Every row comes from one small tree of marks. The marks that hang from a mark follow it in brackets, in the order of their numbers. Every link used is in the known rows. Which tree was each row made from?
Known rows
j312{j247{j187} j552}: [-2.17 -2.10  3.87  0.25 -4.37 -2.81  0.25  1.06 -1.24 -1.68  0.71 -2.06
 -1.39 -0.40  3.61  1.48  4.04  5.20  2.09 -2.62 -0.81  3.67]
j958{j126 j544}: [ 1.20 -3.21  2.02  0.50 -4.15  0.68  0.00  0.83  0.00 -1.51  5.22 -2.41
 -1.54  0.14  2.44 -0.59 -1.21 -0.68  2.95  3.53  2.16  3.75]
j247{j187{j126{j783 j958}} j312{j552}}: [ 0.26 -0.01 -0.31  2.78 -3.38 -1.35 -4.72  0.96  5.77 -2.22 -0.61 -2.51
 -1.54 -1.95  6.01  3.10  1.65  4.82  1.49  1.31 -4.84  2.78]
j552{j312{j247{j187{j126{j783 j958{j544}}}}}}: [-0.40 -1.68  3.08  2.58 -2.61 -0.09 -2.29  4.38  3.12 -1.78  0.82 -3.91
 -0.68  1.16  4.04  3.41  2.06  2.65  2.73  0.52 -2.78  2.37]
j126{j187{j247} j783}: [-1.33 -1.00  1.37  2.14 -3.51  1.46 -1.93  1.99  3.99  0.79 -4.54 -0.66
  1.39 -1.91  3.64  2.08 -1.42  0.26 -0.62  0.78  1.95 -0.40]
j247{j312{j552}}: [-1.28 -1.33  1.01 -1.02 -3.18  0.41 -0.19 -0.73  1.59 -2.31  0.03 -1.03
 -0.66 -1.45  4.40  2.55  1.25  4.07  0.92  2.01 -1.52  3.50]
j544{j958{j126{j187{j247{j312{j552}}} j783}}}: [ 1.24 -3.32 -1.40  1.46 -3.14  0.19 -2.35  2.63  4.72 -0.39 -0.18 -2.49
  2.08 -3.03  5.39  2.22 -1.04  1.76 -1.37  4.62 -1.08  3.75]
j187{j126{j783 j958{j544}} j247{j312{j552}}}: [ 1.55  0.17 -1.42 -0.64 -3.67  0.99 -6.22  1.60  6.71 -1.80  0.65 -3.03
  2.28  0.31  6.57  1.49  2.56  2.58 -1.90  5.29 -1.94  3.73]
j247{j187{j126{j783}} j312{j552}}: [ 0.66  1.31  0.25  2.76 -3.06 -0.76 -2.95  0.79  4.20 -1.69 -0.28 -2.43
 -1.85 -2.64  5.45  1.28  1.59  5.57  1.83 -0.17 -4.34  2.79]
j783{j126{j187{j247{j312{j552}}} j958{j544}}}: [ 0.99 -4.70  2.48 -0.81 -4.33 -1.24 -2.88  0.73  4.33 -1.36  1.65  2.52
  2.00  0.23  3.05  3.41  2.95  1.19 -2.18  5.04  1.04  2.80]
j552{j312{j247{j187{j126}}}}: [ 0.04  0.14  0.57  1.58 -2.10 -0.05 -0.17  3.42  0.63 -0.61  0.58 -2.59
 -1.27  0.58  3.27  2.64  1.75  3.20  1.74 -1.81 -2.15  1.72]
j744{j312{j247{j187{j126}} j552}}: [-0.75 -0.45  0.02  1.08 -4.61 -1.25 -1.60  3.27  0.11  0.68  1.09 -1.40
 -1.19 -0.04  3.33  3.80  4.22  3.83  0.63 -2.85 -1.11  5.04]
j187{j126{j783} j247}: [ 1.38  3.21 -2.95  0.24 -1.80  2.23 -4.12  2.00  3.75  0.26 -1.54 -1.48
  1.04 -0.63  4.70 -0.63 -0.69  0.97 -1.02  1.05  1.07  0.46]
j450{j247{j187{j126{j958}} j312{j552}}}: [ 3.22  1.16 -2.65 -0.64 -4.21 -1.80 -3.45  0.06  6.91 -0.83  1.10 -2.63
 -2.10 -2.85  4.53  1.52  1.28  3.76  0.76  0.60 -2.44  2.90]
j783{j126{j187}}: [ 0.42 -1.72  2.98  0.82 -2.43 -0.62  0.36  0.21  1.46 -0.75 -0.22  3.08
 -0.94 -1.27  1.18  2.42 -0.67  0.47  1.15  0.81  3.55 -0.01]
j744{j312{j247{j187{j126{j783}}}}}: [-1.51  1.51  0.69  2.14 -3.45  0.66 -2.55  3.72  0.68  0.76 -0.90 -1.13
 -1.83 -1.78  3.59  3.43  0.81  2.26  2.40 -2.02 -1.92  3.16]
j126{j187{j247{j312}} j783 j958{j544}}: [-1.15 -3.01  2.15  1.23 -5.22  1.29 -4.63  1.36  6.66 -0.88 -2.28 -2.06
  2.22 -1.77  4.22  4.03 -0.25 -0.36 -0.48  5.57 -1.01  1.61]
j544{j958{j126{j187{j247}}}}: [ 1.93 -2.48 -3.61  0.13 -3.38 -0.23 -1.61  1.80  2.77  0.95  0.70 -1.52
  1.85 -2.21  2.90  1.73 -2.32 -1.43 -1.32  3.08  1.68  2.16]
j450{j247{j187{j126}}}: [ 3.71  3.35 -2.64 -0.24 -3.58 -1.06 -1.85  0.27  4.51  0.80  0.62 -2.09
 -2.81 -3.09  2.09 -1.12 -0.98  1.60  2.19 -2.15  0.65  0.45]
j247{j187{j126}}: [ 1.49  2.53 -1.83  1.79 -3.32 -1.16 -2.22  0.16  2.10 -0.04  0.64 -1.33
 -2.04 -1.50  2.36  0.81  0.12  1.92  2.37 -2.17 -0.84  0.64]
j312{j247{j187{j126{j783 j958{j544}}}} j552}: [-0.43 -1.12  3.86  1.49 -5.09 -2.85 -3.40  2.13  2.88 -2.95  1.63 -4.67
 -0.79  0.45  4.95  1.53  5.00  4.77  2.22  0.02 -1.16  4.56]
j552{j312{j247{j187{j126{j783 j958}}}}}: [-0.99 -0.92  1.65  2.70 -1.46  0.16 -2.13  4.50  2.95 -1.37 -0.93 -2.99
 -1.11  0.71  4.80  3.86  1.15  2.96  2.11 -0.14 -2.94  1.53]

Write each row's tree
[ 1.23  2.23 -2.43 -0.34 -2.23  1.64 -4.18  1.47  4.76 -0.99 -1.14 -1.94
  1.48 -1.01  6.53  0.32  1.32  3.85 -2.09  2.55 -1.66  2.77]	j187{j126{j783} j247{j312{j552}}}
[ 2.46  0.04 -3.45 -2.29 -4.59  0.02 -5.60  0.47  5.66 -1.47  2.49 -2.59
  2.49  0.91  5.30  1.81  3.40  1.79 -2.72  5.14 -1.19  4.20]	j187{j126{j958{j544}} j247{j312{j552}}}
[-1.64 -0.58  1.06  1.58 -3.61  2.04 -2.44  1.51  4.76  0.22 -4.39 -0.86
  1.52 -3.24  4.66  2.89 -1.64  0.97 -0.68  2.56 -0.64  0.58]	j126{j187{j247{j312}} j783}
[-0.58 -2.25 -0.39  0.03 -5.14  0.10 -1.42  0.60  3.75  0.20 -2.14 -0.76
  2.16 -1.62  3.98  3.42  1.52  1.90 -2.52  1.92  0.39  2.23]	j126{j187{j247{j312{j552}}}}
[ 1.75  2.48 -5.84 -2.11 -2.83  1.35 -5.89  0.28  5.23 -0.49  0.19 -0.96
  1.95 -0.62  5.28  2.74 -0.08  0.28 -2.09  4.72 -1.67  1.81]	j187{j126{j958} j247{j312}}
[ 1.28  1.82 -2.40 -0.88 -3.20  2.22 -6.58  1.38  6.40 -1.29  0.28 -2.50
  1.96 -0.81  5.83  1.32  0.36  0.69 -0.91  5.77 -2.25  2.51]	j187{j126{j783 j958{j544}} j247{j312}}
[ 1.26  1.40 -1.44  1.46 -3.87 -1.59 -2.20 -0.16  3.31 -1.26  1.06 -2.01
 -1.58 -2.06  4.53  1.71  2.26  4.96  1.15 -0.47 -3.79  3.00]	j247{j187{j126} j312{j552}}
[ 0.99  0.02 -2.08  1.34 -4.13 -2.15 -4.11 -0.02  4.86 -1.65  1.01 -2.02
 -1.34 -1.39  5.08  3.38  2.50  4.21  0.87  1.11 -4.17  3.18]	j247{j187{j126{j958}} j312{j552}}
[ 0.80 -2.49  1.55 -0.56 -2.73 -0.32 -0.95  0.67  2.47 -0.46 -0.01  3.47
  1.25 -1.10  3.20  2.36  1.64  2.71 -2.28  2.22  1.27  1.77]	j783{j126{j187{j247{j312{j552}}}}}
[-1.86 -3.77  1.15  1.70 -4.23  0.39 -4.07  1.86  6.97 -0.75 -4.14 -1.35
  2.35 -1.47  5.74  5.15  0.74  1.88 -1.80  4.09 -0.76  1.70]	j126{j187{j247{j312{j552}}} j783 j958}
[ 1.16 -0.10 -0.06 -2.73 -3.72  0.59 -0.05 -0.72  3.93 -1.17  0.31 -1.78
 -1.57 -3.03  3.80  0.76  0.24  3.67  0.64  1.48  0.00  2.99]	j450{j247{j312{j552}}}
[ 0.49 -2.79  3.21 -1.30 -2.22 -0.29 -2.02  0.08  1.21 -2.57  3.26  2.65
 -0.89  0.83  1.61  1.78  0.58 -0.05  2.00  3.53  1.95  1.40]	j783{j126{j958{j544}}}
[ 0.21  1.05  1.46  0.20 -4.87 -2.38 -3.30  0.74  1.85 -1.81  2.56 -3.64
 -1.03 -0.22  3.25  1.90  2.68  1.79  2.91  0.50 -0.90  3.14]	j312{j247{j187{j126{j958{j544}}}}}
[ 0.90 -0.40  1.10  2.61 -4.60 -1.27 -4.71  0.78  5.80 -2.54  1.30 -3.37
 -1.09 -1.47  5.43  2.32  2.61  4.30  2.09  2.29 -4.63  3.74]	j247{j187{j126{j783 j958{j544}}} j312{j552}}
[-1.06 -3.52  2.36  1.76 -5.16  0.61 -4.21  2.11  6.00 -0.37 -2.47 -1.92
  2.39 -0.45  3.39  3.23  0.02 -1.33 -0.34  3.82  1.77  0.94]	j126{j187{j247} j783 j958{j544}}
[-2.42 -2.87  2.77  3.28 -4.13 -0.05 -2.66  1.16  5.72 -1.47 -4.38 -1.70
 -0.23 -1.40  3.68  4.92 -1.46 -0.45  1.93  2.51  1.60 -0.02]	j126{j187 j783 j958}
[ 1.20 -2.37 -1.70  1.60 -2.63  0.50 -2.23  2.78  3.82  0.50 -0.67 -2.00
  1.61 -3.06  3.95  1.44 -2.90 -0.65 -0.45  3.21  1.26  1.85]	j544{j958{j126{j187{j247} j783}}}
[ 1.79 -1.93 -3.80 -0.18 -3.26  0.26 -1.99  1.16  3.46  0.54  0.79 -1.56
  1.85 -3.48  3.77  2.71 -2.47 -0.61 -1.38  4.82 -0.54  3.00]	j544{j958{j126{j187{j247{j312}}}}}
[ 1.57 -4.11  2.87  2.25 -6.06 -0.45  0.20  0.91  2.06 -0.72  3.35 -3.14
 -0.86 -0.40  1.98  1.34 -1.05 -1.46  2.28  3.68  3.47  3.39]	j958{j126{j187} j544}
[ 1.03  1.25  0.40  1.23 -3.49  0.63 -4.59  0.65  5.29 -2.56  0.51 -3.49
 -0.33  0.32  4.03  1.50  0.20  0.14  2.39  3.44  0.78  1.80]	j187{j126{j783 j958{j544}}}
[-0.42 -1.02  0.01  1.56 -2.22 -0.62 -1.63  3.69  2.24 -0.90  0.62 -2.57
 -0.91  1.22  3.64  4.10  1.94  2.55  1.51 -0.45 -2.36  1.73]	j552{j312{j247{j187{j126{j958}}}}}
[ 1.81  0.70 -4.88 -1.87 -3.31  0.16 -5.48  0.61  5.51 -0.86  0.55 -1.46
  2.13  0.20  6.01  2.69  2.29  2.23 -3.22  4.08 -1.50  3.21]	j187{j126{j958} j247{j312{j552}}}
[-1.04 -2.17  2.40  2.15 -5.47 -1.12 -3.68  4.11  2.48 -0.72  1.17 -2.62
 -0.79  0.69  4.33  4.26  4.63  3.37  1.49 -0.30 -1.86  5.47]	j744{j312{j247{j187{j126{j783 j958{j544}}}} j552}}
